(in the rows, 128 means zero)
Known rows, with every step that occurs:
tovo/kigo/foreg/vuge: [121  85 136 123 101 138 125 118 158 111 168 130 162 139 124 123 199 152
 141 105 146  81 138  86 171 112 104 112 174  77 141 159 127 103 119 142
 132 141 137 152 140 102 134 130 192  87 125 105 125 118]
zefum/vepevut/kigo: [103 129 111 134  58 125 120  79 138 117 201 135 184 140 168 113 189 139
 146 109 153  93 130  93 117 116  81 122 133 113 184 132 104 111 111 137
 129 118 125 105  95 102 132 133 178 102 143 126 169 119]
tovo/vepevut: [ 72 122 128 115  71 126  97  80 149 105 194 146 137 127 129 106 178 116
 144 110 141  87 140 107  96 128  90 110 158 110 124 158 120 108  99 121
 131 135 133 124 116 114 131 118 175  75 145 116 107 148]
vepevut/zefum/tovo/vuge/foreg: [102  81 108  91 107 136 107 109 135  88 104 115 136 182  99 125 200 151
 157  66 130 101 152  79 132 143 112 135 158 119 112 116 125 100  54 119
 114 129 151 149 123 119 132 141 181  78 133  74 123 111]
vepevut/zefum/tovo/vuge: [103  87 105  97  83 130 104 118 151 108 118 140 168 172 113 130 225 152
 151  76 127  95 155  73 136 121 110 127 151 127 102 136 115 120  58 106
 108 136 146 160 113 110 123 127 175  95 133  74 137 119]
vepevut/kigo: [ 92 118 132 130  72 117 118  85 144  93 207 141 168 102 130 123 186 153
 147 104 153  91 135  92 107 121  86 114 133 109 156 133  97 111  98 133
 117 127 115 115  99  94 132 136 180  92 139 125 137 117]
vuge/kigo/vepevut/zefum: [ 88  88 123 106  86 133 118 118 126 122  77 183 205 163 138 127 180 125
 165 105 122  71 144 104 132 148 102 152 133 105 183 142 109 118 103 121
 151 102 125 109 114 110 160 122 181  88 113  67 146 154]
vuge/kigo/foreg/tovo/letum/zefum: [140 100 112  96 100 160 119 141 145 111 162 209 172  73 130  96 178 148
 152 139 147  66 144  93 124 151 109 119 155  60 151 157  90  80 112 131
 129 120 115  79 126  85 157 131 178 145 144 116 152 164]
vepevut/zefum: [ 92  94 124 100  75 121 105 107 163  99 112 150 188 141 139 119 196 153
 168 101 133  82 144  94 102 125 118 112 155 128 162 137 129 108 101 122
 121 126 120 124 112 109 130 136 179  77 125  78 134 130]
zefum/tovo: [103 105 118 115  47 121  98  93 167  87 164 139 153 161 107 122 200 160
 138  69 140 109 137  85 127 119 104 114 151 136  95 127 109 110  96 110
 108 132 110 152 116  85 128 139 176  74 137 103 133 152]
vepevut/tovo/letum: [123 156 128 150  62 127  99 112 144 118 106 161 186  81 128 122 179 166
 167 121 145  77 115  84 124 129 118 123 148 110 167 159 101 119 103 122
 113 134  99 134 148  89 139 120 174 138 160 114 114 124]
tovo/foreg/kigo: [101 114 133 116  71 126 146  91 162  86 158 146 136 113 129 114 187 154
 146 114 148  84 155 100  93 153  80 121 157  94 143 198 120  94 124 124
 127 171 132 129 127 105 142 117 185  65 129 143 124 135]
vuge/foreg/kigo/vepevut/zefum/letum: [ 87  80 106 112 150 143 176 125 127  69  72 119 174 150 115 117 145 125
 167 128 123  74 137  95 101 161  91 158 163 107 166 127 140  59 133 162
 162  94 125  78 134 109 132 113 172 109 129  96 147 109]
tovo/kigo/vepevut: [ 95  97 132 129  73 133 112 104 126 101 104 131 181 145 124 107 173 123
 148 113 139  77 140 100 180 140  93 144 160  96 170 133 129 112 113 123
 160 138 128 121 116  94 144 104 172  88 113  98 127 148]
tovo/vuge/foreg/kigo/vepevut: [ 82  98 125 121 120 143 149  99 115  74 171 110 144 129 113 114 162 114
 152 103 141  82 145  94 139 160  79 158 167  79 182 123 139  77  57 143
 158 122 149 116 143 112 147 107 188 112 124 131 115 114]
vepevut/zefum/tovo: [102  89 109  98  58 127 112 119 168  92 104 145 182 178 116 134 205 163
 153  71 129 100 150  84 110 125 120 113 138 139 102 135 112 111 111 109
 105 124 123 152 110  97 121 136 172  67 132  74 140 131]
vepevut/kigo/tovo/letum: [120 120 130 157  75 137 129 101 113 114 158 154 171 114 127 138 166 170
 146 107 152  79 166  89 125 106  84 118 143 105 124 143 100 130  94 131
 102 118 111 108 107  87 125 123 175 130 157 120 119 128]
foreg/vuge/kigo: [110 115 137 121 102 129 102  91 164 125 161 176 155 113 128 128 192 140
 155 105 134  74 114  91 133 112  99 129 130  89 126 150  94 122  92 161
 127 118 124 145 131 108 168 136 188  95 124 105 143 177]
vepevut/kigo/foreg: [ 96  99 124 132  69 122 127  98 138 102 244 136 178 140 134 123 198 166
 147 104 154  94 159  92 110 138  89 110 151 107 173 138 102  97  86 110
 117 128 124 114 112  93 119 140 192  93 137 128 130  92]
zefum/vepevut/kigo/foreg/tovo/vuge: [116 107  91 125  94 157 117 119 119 113 245 131 199 132 171 107 208 142
 140 124 163  97 141  76 148 114  85 124 138  74 180 156 102  88  44 145
 134 120 166  77 120 109 112 117 193 112 154 132 159  73]
tovo/vepevut/zefum/kigo/vuge/foreg: [ 78  92 102 109 129 147 134 105 126  88  69 154 142 189 125 117 187 117
 158  94 150  69 151 110  96 104  89 134 159 111 115 157 129  77 173 146
 134 128 144 113 128 128  94 119 182  73 140  82 145  99]
tovo/kigo/foreg: [107  81 133 126  70 125 116  98 151 100 171 130 167 157 123 114 198 154
 144 103 150  81 165  95 175 147 106 103 173  96 164 141 132  87  97 108
 126 149 123 124 128  85 137 132 192  88 128 112 123 118]
vepevut/tovo/vuge: [ 98 144 118 126  77 129  94 113 138 128 159 138 167  90 133 128 211 161
 161 100 146  78 119  73 148 112 117 123 146 109 152 154  98 121  34 129
 110 150 138 142 146 111 132 125 184 118 150 101 131 112]
vuge/foreg: [ 93 105 136 114  91 121  96  72 157  72 156 118 142 137 113 108 164 143
 156  99 143  95 127 102 113 148 109 123 168 106 156 110 127  88  89 136
 125 131 111 117 133 109 149 142 182  77 131 117 117 136]
letum/zefum/vepevut/kigo/foreg: [120 120  88 102  70 134 142 115 131 116 240 147 179 126 172 112 206 149
 143 118 161  92 158  93  96 135  84 112 152 105 200 126  96  92 142 119
 136 124 129  93 103 105 112 149 176 111 133 101 192 116]
vepevut/zefum/kigo/foreg: [103  75 103 112  80 126 135 117 175  93 113 163 201 210 140 117 204 160
 158  94 152  65 166  95 112 136 110 108 158 118 183 155 122 101 107 108
 126 139 134 113 129  95  91 136 188  86 130  75 162 103]
vuge/kigo: [ 97 109 134 120  77 117  96  66 155 119 173 181 158 128 125 124 190 149
 153 105 137  76 144  94 137 136  95 118 133 106 143 137  96 106  83 126
 119 124 110 120 118  91 170 135 183  95 134 114 142 174]
foreg/tovo: [ 95 112 124 118  79 141  88 104 168  74 170 146 177  99 132 102 172 136
 154 109 139  91 109  84 117 111 113 111 140  95 130 153 113  91  79 160
 122 128 113  94 126  97 134 126 180  73 144 115 133 151]
tovo/vuge: [ 98 110 128 106  86 119  84  76 148 114 192 139 156 121 122 107 200 146
 146 106 146  85 146  82 144 115 101 118 165 106 141 135 123 114  35 127
 118 145 135 131 126 107 139 120 184 118 131 103 124 139]
kigo/vuge/foreg/tovo: [105  97 121 113 121 148  90  97 132  68 135 139 165 110 111 113 165 136
 157 106 151  99 116  88 124  88 118 121 168  89 110 128 131  50 137 180
 117 123 113  96 142 106 126 121 194  74 138 117 126 121]
foreg/vuge/kigo/tovo/vepevut: [ 93 128 129 138 117 158 121 116 134 143 165 180 116 135 133 141 180 121
 151  93 131  70 143 102 123  86  83 122 119  82  63 177  87 134 103 174
 120 122 153 134 128 119 151 130 187  69 149 105 131 183]
kigo/vepevut/zefum/letum/tovo/vuge: [ 98  83  83 126 108 149 118 150 110 118  77 137 187 184 126 107 194 147
 153 143 124  77 136  75 146 135 106 154 164 133 149 102 130 102  85 140
 151 113 144  98 118 105 114  94 163 145 140  31 153 141]
letum/zefum/vepevut/tovo: [116 176  84 117  68 134 118 136 143 123 137 150 183  85 173 111 198 144
 169 107 154  82 111  83  99 114 118 118 135 108 187 140  95 109 137 141
 124 141 116 110 136 104 131 147 162 110 144  87 193 149]
vepevut/zefum/kigo/tovo/vuge: [ 97  96 101 114 101 142 129 124 145 112  77 160 175 197 137 131 207 161
 159  74 139  62 173  81 147  86 100 116 139 120 120 150 121 136  51 142
 110 144 152 110 119 102  94 130 176 102 139  58 171 133]
zefum/letum/tovo: [103 110 102 147  78 123 105 108 155  99 152 137 158 149 116 108 181 178
 143 136 133  86 115  77 126 127 103 111 165 139 106  86 117  84 101 145
 119 130  99  95 118  80 128 122 166 118 159  78 160 182]

Rows:
[137 100 108 135 129 157 110  97 137  66  71 163 166 130 106 104 161 141
 151 119 165  67 121  90 138  98  99 140 167  76 119 144 123  67 152 178
 131 123 112  88 149  87 110 106 179 129 153 126 143 115]  zefum/kigo/vuge/foreg/tovo/letum
[104 117 128 145  64 136 120 134 136 115 141 135 185 124 130 139 204 174
 157  98 151  75 141  86 171 139 117 111 149  98 167 166 106  91  93 107
 118 156 124 129 150  80 129 133 186  87 145 116 131  94]  vepevut/tovo/kigo/foreg
[108 101 101  81 115 146 159 120 138  70 197 115  95 103  92 121 191 139
 142  74 145  97 149  81 119 151  85 129 157  92 106 111 115  62  78 136
 115 141 141 141 123 107 134 137 164 104 128 130 147 144]  letum/zefum/tovo/vuge/foreg/kigo
[142 100  98 103  81 133 135 118 167  95 144 181 166 139 124  95 192 157
 145 128 166  57 165  97 110 148  96 108 188  95 179 142 113 102 137 103
 137 146 111 107 129  81 100 136 173 166 139  95 169 138]  tovo/letum/zefum/kigo/foreg
[ 71 133 130 125  77 137 121  81 119 105 230 142 134 106 139 117 184 126
 141 113 145  90 138 108  88 128  71 127 129 109 131 164  96 110 105 128
 128 129 139 118  91 114 128 120 179  73 154 133 116 118]  tovo/vepevut/kigo
[126  97  94 131 130 148 123 147 165 118  38 140 151 165 131 108 201 184
 150 141 123  72 116  79  89 117 105 139 163 124  94 158 121 113 165 164
 129 144 139 130 120 118 118 117 175  81 144  42 161 153]  vepevut/zefum/letum/tovo/foreg/vuge
[ 98 113 124 123  87 131  97  99 135 122 172 137 152 143 122 129 191 157
 150  84 142  89 171  80 157  90 103 109 159 110 104 130 123 128  23 137
 104 145 138 121 125 100 125 128 185 102 139  86 131 154]  kigo/tovo/vuge
[ 93 108 127 115 109 146  93  93 153  48 153 122 148 109 112  98 150 139
 160 107 142  95 103  91 113 131 110 124 153  90 144 129 121  73  82 164
 126 125 112  87 133 103 140 139 184  61 144 120 126 142]  vuge/foreg/tovo
[129 108 116 153  72 136 120 100 156  98  85 178 167 172 123 120 171 170
 148 102 152  63 163  92 145 105  91 111 154 107 118 144 115 134  99 133
 113 141 110 109 131  71 109 121 172 132 154 107 151 160]  zefum/kigo/tovo/letum
[100 108 122 130  76 130 102  97 152 112 115 154 139 155 125 127 189 173
 150  93 144  89 178  98 112 109  98 112 161 118  90 180 120 130 101 129
 101 172 125 123 129  98 129 136 192  44 135  99 131 152]  kigo/tovo/foreg
[125 111 101 147 110 141 112 122 161 114 104 139 128 151 119  99 198 182
 140 140 135  79 107  80 107 118  93 136 175 121  73 149 117 111 150 171
 131 156 128 131 130 100 123 116 178  95 151  77 156 168]  zefum/letum/tovo/foreg/vuge
[108 100 132 124  85 149 101 111 153  83 129 137 175  95 124 107 173 137
 146 110 143  84 108  84 168 113 110 115 136  77 122 161 123  85  91 159
 130 143 122 100 117  91 146 124 174  74 137 119 132 147]  foreg/tovo/kigo
[ 95 115 132 137  76 138 113  89 140 129 154 181 148 154 125 145 182 161
 158  85 133  76 164  91 146 110  98 113 126 108 105 136  99 121  69 138
 104 126 113 107 121  83 157 144 184  83 138 108 150 187]  vuge/kigo/tovo
[133 106 120 128  53 128  98  87 158  89 134 165 161 147  99 118 186 166
 136  99 141  94 149  87 133 136 102 122 163 121 104 135 110 119 107 105
 114 128 103 153 122  77 137 119 171 127 150 114 110 144]  zefum/tovo/letum
[117 131 105 134  71 126 120  79 112 126 196 149 197 141 164 120 203 139
 143 107 163  97 149  89 126  74  86 124 142 116 151 131 108  91 159 151
 127 116 120 116 107 108 119 121 183 106 137 122 173 102]  zefum/vepevut/kigo/vuge
[100  87  96 126 112 145 119 128 123 145  99 168 153 162 126 123 207 173
 148 136 124  56 139  69 154 144 101 134 139 126 115 104 104  92  58 141
 122 117 143  93 106  99 155 116 169 150 154  58 180 168]  vepevut/zefum/letum/tovo/vuge/kigo
[ 76 103 101 120 126 155 138 122 127 154  92 186 139 164 130 142 172 138
 158 121 117  59 174  99 113 115  87 121 125 115  56 166  93 105 103 156
 119 107 146  74 107 103 137 133 175  90 157  74 160 160]  vuge/kigo/tovo/vepevut/zefum/letum
[ 97 154 119 137  65 130  98 112 155 118  98 159 159 109 138 121 201 171
 162 106 148  86 125  92 102 131 112 124 144 112 135 202  94 127 116 120
 112 171 122 137 145 102 136 135 187  56 149 110 131 113]  vepevut/tovo/foreg
[ 78 114 108 155  86 156 133 112  65  90 200 125 112 148 121 118 180 137
 139 110 154  97 135 106  95 109  74 132 151 116 103 101 107  60 151 147
 119 121 136 119 105 117 112 110 181  72 167 123 121 115]  letum/tovo/vepevut/kigo/vuge/foreg
[118  77 110 103  71 136 126 128 125 109  52 149 183 174 110 146 220 160
 141  67 137  94 164  80 171  85 114 123 148 120  61 136 124  83 165 128
 111 133 124 160 112  92 114 123 172  68 125  76 144 110]  vepevut/zefum/tovo/kigo/vuge
[108 117 101  91  77 121 123 103 180  83 136 170 151 124 130 102 199 142
 149 100 158  67 135  92 103 121 102 113 149 106 148 130 107 107 140 133
 133 150 106 108 116  90 104 144 160 113 129  80 191 172]  letum/zefum/kigo
[134 123 116 116  94 141 173 139 141  97 152 166 150  69 126 123 160 154
 155 113 150  73 174  91  99 114  95 110 160  89 129 141 116  93 133 135
 107 133 110 107 119  83 136 132 156 142 141 126 142 173]  foreg/kigo/tovo/letum/zefum
[ 72 107 118  97  98 157 106 139 148  87 120 152 175 112 145 109 174 108
 162 115 127  83 118  97  81 119 106 118 130  96 121 186 118  93 117 152
 132 127 148  93 108 125 122 114 169  49 150  97 116 134]  foreg/tovo/vepevut/zefum
[ 93  86 101  98 138 144 115 121 115 152  64 176 185 157 128 124 189 134
 158 139 119  57 149  82 160 147  91 163 148 106 141 147 110 115  64 148
 159  97 149  85 112 109 152 103 176 155 123  54 168 136]  tovo/vuge/kigo/vepevut/zefum/letum
[113 108 130 121 111 150 112 105 138 131  85 184 149 149 131 113 194 129
 151 118 128  78 126 106 127 132  81 168 139  78 137 204  97 144 136 155
 166 139 145 148 137 119 160 117 194  68 110  87 143 163]  tovo/foreg/vuge/kigo/vepevut
[112 102  91  77  88 145 115 123 112 128 140 183 137 136 112 121 217 123
 136  88 129  90 153  83 161 139  91 158 135  96 112 124  85 122  70 114
 143 122 146 142 113 101 148 125 163 125 116  71 173 181]  letum/zefum/tovo/vuge/kigo/vepevut
[121  84 108 123  67 148 175 150 134  78  63 155 202 164 121 128 174 130
 151 100 128  88 160  92 114 153  93 148 148 119 148 156 120  99 136 111
 146 107 127 146 122  98 129  98 168 121 133 110 116 123]  foreg/kigo/vepevut/zefum/tovo/letum
[ 96 140 125 127  90 136 100 113 118 148 151 178 156  86 135 140 207 157
 161  95 142  66 125  73 160 126 102 137 118  97 145 160  77 119  29 132
 111 143 140 135 143 102 165 131 189 125 151 107 148 137]  vepevut/tovo/vuge/kigo
[103 117 122 115  90 127 146 102 143 103 146 156 154 113 132 124 203 152
 144 107 159  84 172  97 100  99  85 121 167  98 101 195 125  69 163 141
 118 160 127 136 137 104 131 104 198  63 131 149 139 115]  tovo/foreg/kigo/vuge
[105 159 103 149  53 129 103 108 149 122 141 148 196 125 171 121 190 151
 168 108 151  85 103  81 125 111 115 118 133 118 188 151  99 112 102 139
 122 133 117 116 147 103 137 133 179  96 153 108 161 128]  zefum/vepevut/tovo
[141 114 138 142 111 151 120 110 139 146 116 199 150 125 121 136 175 158
 151 108 135  63 143  86 150  89  94 125 141  88  97 156 102 145  94 165
 114 114 122 139 134  92 163 127 188 132 146 109 123 183]  foreg/vuge/kigo/tovo/letum
[113 105 129 119  97 128 109 109 178 110 203 138 179 146 129 121 198 154
 151 107 144  87 139  90 120 105 111 110 178  98 154 153 123 110 107 142
 129 129 131 152 151 110 124 131 198  90 130 101 127 119]  kigo/foreg/vuge
[ 93 104 138 123 100 126 148  75 151  53 188 112 131 119 113 121 155 135
 155  98 147  86 137  98  99 156  89 127 157  97 164 121 136  62  91 144
 122 126 116 115 131 100 151 135 184  78 136 152 121 133]  vuge/foreg/kigo
[124  95 104 123 118 156 144 143 175 110  12 171 157 197 143 132 206 172
 156  80 140  61 158  94 103  83  99 123 134 105  91 210 111 152 151 166
 121 170 151 140 133 117  88 140 185  43 127  51 176 137]  vepevut/zefum/kigo/tovo/foreg/vuge
